Known rows, with every step that occurs:
V -> U -> J -> F -> D: [-20 -42   3 -12  -2 -14 -10  10 -32  -1  -4   2 -19   4  25  37   3  16
 -41  13  14 -20  -8]
F -> Q -> M: [ -5 -16  14  -8   2 -13   9   3 -15  16   7  16  15   0 -18  -8   4   3
 -11   4   7   0 -30]
Z -> Q -> F -> J -> U -> V: [ -3  -6  13   7   7 -25   5  21 -38  15  -3   8   8   7  20  30  14  10
 -19  -5  13 -10 -21]
F -> J -> U: [  9 -14  -2   3 -22  -5  -3  18 -25  11   7  -4   3  -3   9  46   6   7
 -21   5   6  -6 -12]
V -> U -> J -> F -> Q -> Z -> D: [-31 -47   7   3  10 -12 -27   7   0   7   4   0  18   7  15  11   7  -5
 -41   5   1 -21 -14]
Z -> D -> J -> U -> V: [-10  -7   7   5  -2  -7   4   0   5  22  -5  27  21   8   6  27  10   2
 -29   3 -11  -5 -11]
Q -> Z -> D -> F -> J -> U -> V: [ -8 -20   6  -2   4 -11  27  13   7  16  -1  18  38   4  30  41   7  14
 -37  -5   9  -6  -2]
F -> D -> J -> U: [ -1 -13  -7 -14 -22  -4  12  14 -27  18  10  23 -10  -3 -21  18   8  31
 -31   8   8  -3 -22]
V -> U -> J -> F -> D -> Z -> Q: [-30 -37   5  -9  16 -27 -19   3 -48   4  -7  19  -3   0  39  21   5  24
 -37  15  11 -26  -3]
D -> J -> F: [ 15  -8   5  -6 -18  -1 -22   0 -10   2   1  18  10   7  -5  16   1  18
 -30  22  -9   3  -3]
Z -> D -> F -> J -> U: [  8 -17   6  -2 -13 -15  29   6   5  21   7   3  21  -2  16  43  12  18
 -25   5  -2   1   3]
V -> U -> J -> F -> Q: [-25 -47   9  -1   3  -5 -27  16 -18  -4  -3   3  -2   3  13  21  12   6
 -41  15  -5 -25 -28]
D -> Z -> Q -> M: [-10   4  18   2  10 -24  -4 -11 -29  17   3  34  35   0  15  -3  -3  10
  -6   9   8   2   4]
D -> F -> J: [ 15 -16   7  -9 -11 -11  34   4  -8   5   1  11  17  -1   8  35   7  25
 -16   7   7   5   1]
U -> V: [-15  -1   6   6   2  -5   6  -3 -12   6 -10  18  12   8  14  25   2  -5
 -11   2   3  -8  -8]
D -> Z -> Q -> F -> J -> U: [ -3  -2   7   5  -3 -19   3  12 -49  12   7  16  11  -2   9  21   9  26
 -17  -2   8  -6 -21]
D -> Z -> Q -> F -> J: [  3   6   7   0   7 -24  17  -2 -46   8   4  18  14   2  11   8   3  23
  -3   0  14   1 -12]
Z -> Q -> F: [ -8  10  17  10  -5 -25   7  -2 -29  17   6   5  12   6  -4  -9   8   4
   5   1   7   1  -2]
V -> U -> J: [-27 -34   8  10  -1  -9  -1   4 -13   3  -5  12   4   2  18  37   6  -6
 -24   8   3 -15 -10]
Z -> Q -> F -> J: [ 10   1  12   5  -3 -29  15   3 -33  13   7  -1   9   3   6  10   9   9
   0  -1  16   3  -4]
J -> F -> D: [  3 -11  -2 -15 -16 -12  -6   4 -29   9   7   0 -14   2   4  17  -1  21
 -19  12  14  -8  -3]
U -> J -> F: [  4 -19   9  -2 -20  -5 -28   1 -19   0   3   9   0   9  22  39   0  -2
 -37  24   0 -10  -7]
F -> D -> Z -> Q -> M: [-10  -1  10 -17  14 -31  16 -11 -43  21   8  35  14  -2   9  -9  -4  24
  -7   7  22  -1  -6]
D -> F: [ -4  -9  11  -5  -9  -7  27  -1  -1   8  -2  18  19   1   3  17   8  21
 -13  10  -2   3   4]

Rows:
[ 12 -20  18 -15   1 -19  -8  -7   0  20   9  22  25   9 -17 -13   7  14
 -33  15  -8   6 -18] : Z -> D -> J -> F -> Q -> M
[  2   0   8 -12   1 -33  31  -2 -38  20   7  27  -3   4 -25 -20   6  31
  -9   2  18   7 -13] : Z -> Q -> F -> D -> J
[ 11  -4   5  -3 -15 -11 -16 -13   5  16   5  12  17   9   0  10   4   9
 -24  17 -12   6  10] : Z -> D -> J -> F
[  2 -19  16 -13  -2 -11 -19   7 -17  11   7   7   9   5  -9  -4   2  10
 -25  13   4  -3 -25] : J -> F -> Q -> M
[-11  -7   9   0  -5 -10  27 -13  16  19  10  16  38   1   5   5   1   9
 -12   0   3   6  17] : Q -> Z -> D -> F
[ -9 -17   5 -17  -2 -26 -18  -2 -47   8   1  28  -3   3  30  14   0  25
 -37  22  15 -16  -5] : U -> J -> F -> D -> Z -> Q
[ -3  -8   7 -12  -9 -26  18  13 -43  23   9  21  -5   1 -23  -9  14  35
 -25   0  14   1 -23] : Z -> Q -> F -> D -> J -> U
[ -1 -30   8  -7 -13  -5 -23  10 -19   0   3  12  -4   7   4  15   8   4
 -39  20  -4 -17 -30] : U -> J -> F -> Q
[ -4  -8   9   3  -4  -7  15  21 -35   6  -1   9   1   7  10  44   8  11
 -23  -7  13  -9 -38] : Q -> F -> J -> U -> V
[ -9 -16  11  -7   2 -13  39  -9  15  22   2  15  23   0  -8  -9  17  15
 -10   2 -10  -1  -7] : Z -> D -> F -> Q
[-15 -23   7  -8  -4  -1  24   9   1   6   6  24  29  -7 -17 -12  10  24
 -20   0   6   0 -21] : D -> F -> Q -> Z
[  0 -22   9  -5  -4  -6  25  20 -10   5 -11  19  17   2  29  52  12  26
 -37   2   5  -8 -18] : D -> F -> J -> U -> V
[ -4  -7  11 -21  10 -33 -12  -6 -46  17   5  24  10   3  16  -4  -5  30
 -21  12  19  -5  -1] : J -> F -> D -> Z -> Q -> M
[ -8 -20  12  -9  -5  -3  32   5  -2   9  -1  21  12  -5 -15  -5  16  24
 -17   4  -6  -2 -21] : D -> F -> Q
[-12  -1   1   8  -8 -11   1 -13   6  20  15   4  30   4   2   6  -2 -13
  -3   2   5   0  15] : Q -> Z -> D
[-12 -16  -2 -15  -6  -7  17  14 -25  14  -6  34  -5   3  -5  24   8  26
 -38   2   8 -10 -32] : F -> D -> J -> U -> V
[-13  -1   9   5  11 -20   7  14 -48  11  -6  26  14   3  25  27   8  24
 -22  -5  10 -13 -28] : D -> Z -> Q -> F -> J -> U -> V
[-12  -5  10 -10   7 -26  21  15 -41  22  -4  32  -2   7  -9  -1  13  32
 -31  -3  16  -5 -33] : Z -> Q -> F -> D -> J -> U -> V
[ -4 -15   0   4  -8  -5   5  21 -22   8  -5   6   6   2  24  55   7   4
 -28   2   6 -14 -22] : F -> J -> U -> V
[-24 -20   1   1   5  -4   2  12   7  20   2  33  30   3 -13  -1  12   8
 -37  -4  -4  -8 -35] : F -> Q -> Z -> D -> J -> U -> V
[ 10 -23   7  -4 -19  -6  21  20 -14   9   4   7  13  -6  10  46  13  28
 -31   7   3  -4  -9] : D -> F -> J -> U
[ 13 -11   8  -8  -3 -19  42 -11   8  16   5   6  23   2  16  31   8  15
 -11   5   0   9  15] : Z -> D -> F -> J
[ -8  -3  -1 -16   1 -25 -15  -3 -43  14   0  17  -1  -3  21   0   1  33
 -19  14  11 -12   5] : J -> F -> D -> Z -> Q
[  2 -35  21 -12  -4 -15 -21   7 -21   5   8  20   4   9   3  12   2   2
 -47  19   4 -10 -36] : U -> J -> F -> Q -> M
[  6  -6  10   9 -10 -23   2  20 -39  18  10  -5   6   1   6  22  11  12
 -14  -2  12  -3 -15] : Z -> Q -> F -> J -> U
